Each row was made from one walk, in order. Every step used is in the known rows, and no mark comes twice. Write each row's walk.
Known rows:
W, L, M: [-18.5   6.7 -15.7 -57.3 -17.2 -14.1  10.1  24.3  -4.1  -5.7  -3.7  14.1
  33.5 -12.7  13.4 -12.7 -25.5  20.7  15.8   2.8]
K, X, L, M: [-57.1  25.3   5.1 -30.0 -44.7 -47.0   7.1  42.5 -15.7 -18.0  -8.8  10.7
  33.9   7.4  -5.6 -12.6   3.5   5.7  37.2   9.8]
W, L, M, X: [-41.0  -9.9 -12.0 -41.5 -13.8 -23.9  -2.5  19.8  -0.3  -7.5 -13.8  -7.7
  33.4   2.9  19.4  -5.8 -28.0   5.0  19.3  21.5]
Z, X, L, M: [-47.1 -12.0 -10.1 -35.5 -33.1 -13.1   8.4  31.5  11.5  -5.8 -12.1   9.8
  11.9 -27.0 -26.6  -6.2   2.9  33.9  42.3  17.5]
Z, X, W, K, M: [-56.3  -9.6  39.3 -44.7 -18.9   2.8  -8.5  -3.3   0.4 -11.3 -45.1 -27.4
 -21.9   9.0 -24.3  -8.2  48.5  33.0 -11.1  -0.2]
L, M, X, W, K: [-55.0 -14.7  12.7 -67.4 -10.1  13.8 -30.7  -3.0 -10.8   1.6 -22.8 -22.7
  25.1  42.1   7.0 -29.0  19.2  14.6   7.7  11.9]
X, W: [  1.0   5.6   8.6 -25.6  12.1  19.4  12.6  -6.4  -5.8  -1.4  -4.5 -20.5
   6.2  34.6   3.4  -7.0  30.2   6.9 -12.7 -10.8]
L, Z: [ -4.5  22.6  10.8  -6.7  -6.7  -2.2 -19.3  12.6  -0.1   8.7  -3.6   7.7
  -4.1 -33.6   5.4  11.9  -4.9  10.4  15.4  -6.3]
Z, X: [-21.3 -20.5  -0.7   0.7  -4.8   4.5   8.8   5.0  25.5  -7.4 -23.0  -2.0
  -3.7 -28.5 -15.5  -3.6   9.7  18.1   7.0   9.5]
L, M, W, K, X: [-81.2  -9.8  24.0 -44.7 -47.5 -42.6 -20.9  17.1 -22.3 -21.2 -35.8   0.6
  39.6  36.2  18.2 -36.7   8.7   9.5  20.5   8.4]
M, X, W, L: [-27.7 -13.6   3.9 -33.4  22.9  -7.0  21.2  -2.9 -17.9 -18.5 -10.3 -37.6
  14.5  43.3  17.5  -2.5  14.7   1.6   0.7   9.1]
K, M, X: [-35.5   1.7  29.7  25.5 -18.1 -34.5 -23.7   1.4   2.7  -1.6 -27.0 -37.4
 -14.6  14.2   1.8  37.9  -0.6 -12.4  -9.8  20.1]
W, L: [ -7.9  -4.2  -9.4 -27.3   7.0 -16.0  24.0   8.8 -14.6 -11.5   2.3   2.6
   8.2  -4.3   7.0  -4.7 -10.8   8.4   8.5  -2.9]
M, W, L, Z: [-26.9  -1.9  10.4 -23.2  -0.2 -32.8   6.9  18.5 -23.7 -13.4 -14.6 -11.2
   4.8  -5.8  27.6  13.2  -8.2  20.2  27.8  -0.2]
Z, X, W, K: [-40.4 -27.8  15.5 -52.6   1.5  27.9   0.8 -11.6  -1.1 -15.0 -28.1 -12.1
  -7.5   7.9 -16.6 -35.0  45.8  33.9   3.2  -1.0]
K, X, Z: [-30.8   8.5   0.3  -9.7  -3.4 -26.9   5.5  10.6   1.7 -21.1 -30.0  -5.3
  31.2  13.6 -22.6   5.4  34.7   1.9  18.3  -0.1]
K, X: [-32.3  15.4  14.5   6.2 -18.8 -33.2   7.3  14.4  -3.4 -19.5 -15.1  -1.4
  18.4   6.8   3.7  -8.4   9.1 -13.1   2.1  -0.4]
K, M: [-14.0  17.4  26.0   9.8 -22.4 -23.9 -11.7   5.9   0.9   2.9 -17.9 -15.7
 -16.9  -0.1  -3.0  28.1   4.9   2.5 -14.6  -1.6]
L, M, W: [-26.4 -10.6   3.3 -21.7 -23.3 -15.5 -10.9  13.9  -0.5  -0.3 -19.8  -8.3
  27.8  22.4  18.2  -0.2  -7.1  12.2  10.6  12.6]
K, M, W, L, Z, X: [-62.4  -5.0  34.6 -16.0 -29.2 -54.6   1.8  28.4   0.5 -17.7 -51.1 -28.0
 -16.3 -33.9   8.1  38.2   7.4  42.5  19.5   8.4]
X, Z: [ -1.3  -8.6 -14.4 -15.8  15.8   7.9   0.4  -3.3   7.5  -1.4 -15.1  -5.0
  10.8   2.9 -27.1  13.9  26.3  14.2  16.2  -1.2]

Which walk is each row?
[-71.4  24.5  32.3 -28.9 -33.8 -43.6 -15.6  30.3 -45.1 -18.8  -6.3  15.5
  -5.2 -13.3 -10.0 -18.3  18.9  14.3  53.9  -1.3] -> W, K, X, L, Z
[-46.2  -7.3  23.4 -59.8  -4.3  23.9 -15.1   2.5   1.4  -5.1 -30.6  -5.8
 -11.6 -27.9 -13.9 -23.3  40.6  43.5  17.7  -7.9] -> L, Z, X, W, K
[-68.2   2.0  21.4 -23.5 -26.6 -40.2   3.9  16.5 -45.7 -29.7  -1.3   8.8
   2.8  18.3 -15.6 -28.9  23.4   2.9  38.8   5.5] -> W, K, X, L
[-28.3 -17.7  -1.3 -53.4  10.2   7.6  42.4   5.7   5.1 -23.9 -21.9 -18.5
   8.5   1.3  -5.4 -16.0  26.6  32.7   2.6  -1.7] -> Z, X, W, L
[ -4.8   2.9   0.1 -50.0  18.4   2.8  35.2   1.1 -20.8 -16.5  -0.4 -16.2
  11.7  29.1   7.4 -11.9  17.8  14.4  -3.2 -12.6] -> X, W, L
[-48.1  25.4  39.9 -32.2  -3.8 -32.1  -9.9  16.8 -15.9  -7.4 -33.0 -48.5
 -10.1   9.1  17.0  39.9  14.1  13.8   0.0   1.5] -> K, M, X, W, L, Z
[-57.0 -19.3  22.3 -15.6  -4.5 -20.1 -41.7  -9.9  -7.6  -3.8 -42.4 -34.1
  -9.4  23.2 -30.5  27.4  37.4  12.1  15.4  16.3] -> W, K, M, X, Z
[-57.1 -12.9  38.1  -0.7 -19.1 -26.4 -42.0  -8.7 -14.2  -2.2 -29.4 -26.5
 -21.8  18.4  -2.7  13.7  10.7  -2.0  -1.0  18.7] -> W, K, M, X
[-35.4 -35.1  19.1 -18.0  -3.5  -9.7 -16.1 -13.8 -29.7 -11.6 -13.0  -9.5
  -3.8  35.3   8.1 -18.4  14.3  10.9  13.3   7.1] -> M, W, K
[-83.8 -48.3   6.2 -51.5 -36.5 -22.7  -7.0  18.9 -17.1 -17.7 -26.6  -1.0
   7.3   5.0 -18.3 -24.4  18.1  45.1  56.3  25.1] -> Z, X, L, M, W, K
[-17.2  20.7   7.7  -8.6  -9.2 -18.5  -6.2  23.6 -21.3   2.3   8.4   6.8
 -16.7 -26.8 -10.5  16.0   4.6  17.5  41.3  -1.3] -> X, L, Z
[-21.6 -23.8   0.4 -15.2   5.9 -31.9  23.2   3.4 -27.7 -22.3  -8.4 -16.8
   7.8  27.7  21.4   1.5  -3.4  10.2  14.3   7.0] -> M, W, L
[-21.7 -11.1  12.2  -5.3  17.4   9.5  -2.7 -10.2  -4.0  -6.3 -14.8 -41.9
   4.0  47.3   7.9   3.5  26.6 -10.3  -7.0  10.1] -> M, X, W
[-49.9   0.9  30.6  23.4 -20.2 -48.8 -13.7  11.4 -21.1  -8.5 -12.4 -36.9
 -24.8  24.2 -14.9  44.2  10.2  -6.7  19.5  26.6] -> K, M, X, L
[-25.0   0.1  11.1  -8.1 -13.0   0.2 -10.1  16.9  26.1   0.0 -27.7   4.6
 -10.1 -62.7  -8.9   6.5   4.2  29.2  21.1   2.3] -> L, Z, X
[-82.1 -19.8  31.9 -14.0 -26.7 -57.2   3.4  12.8 -57.0 -36.9 -12.9 -10.2
   3.9  52.2  -3.4 -23.4  32.6   4.6  45.5  14.8] -> M, W, K, X, L
[-37.7   4.3  14.3   8.1  -3.4 -27.0 -19.5  18.9 -18.6   0.0   1.5 -15.9
 -13.1 -12.5  -4.6  24.9   1.7   1.7  47.9  19.2] -> M, X, L, Z
[-80.1 -17.3   8.5 -57.2 -30.2 -37.0 -23.1  15.6 -17.0 -23.0 -50.3  -5.1
  49.9  39.3  -6.6 -22.5  37.6  25.1  39.0   9.6] -> L, M, W, K, X, Z
[-67.0 -25.7  17.1 -27.0  -8.6 -35.7 -10.7  -1.0 -29.0 -32.3 -43.5 -16.1
  24.6  49.7 -13.6 -13.0  51.2  12.3  31.4   8.4] -> M, W, K, X, Z
[-33.6 -20.3  -2.5  -3.1 -10.5 -10.5  19.6  15.1   1.2 -15.3  -7.4  -1.7
 -13.2 -21.2 -33.2   2.1  18.5  22.1  36.4  14.9] -> Z, X, L
[-60.0  11.0  50.8 -51.5 -26.6  -1.9 -25.6   8.8   3.5  -4.6 -49.6 -19.6
 -28.0 -24.8 -18.4   5.3  47.4  47.4   3.7  -7.7] -> L, Z, X, W, K, M
[-71.3 -12.6  37.2  -3.2 -23.7 -42.1 -26.4   3.4 -37.3  -9.0 -14.3 -26.0
 -30.3  24.8 -17.9  19.7  17.9   4.0  27.5  25.3] -> W, K, M, X, L
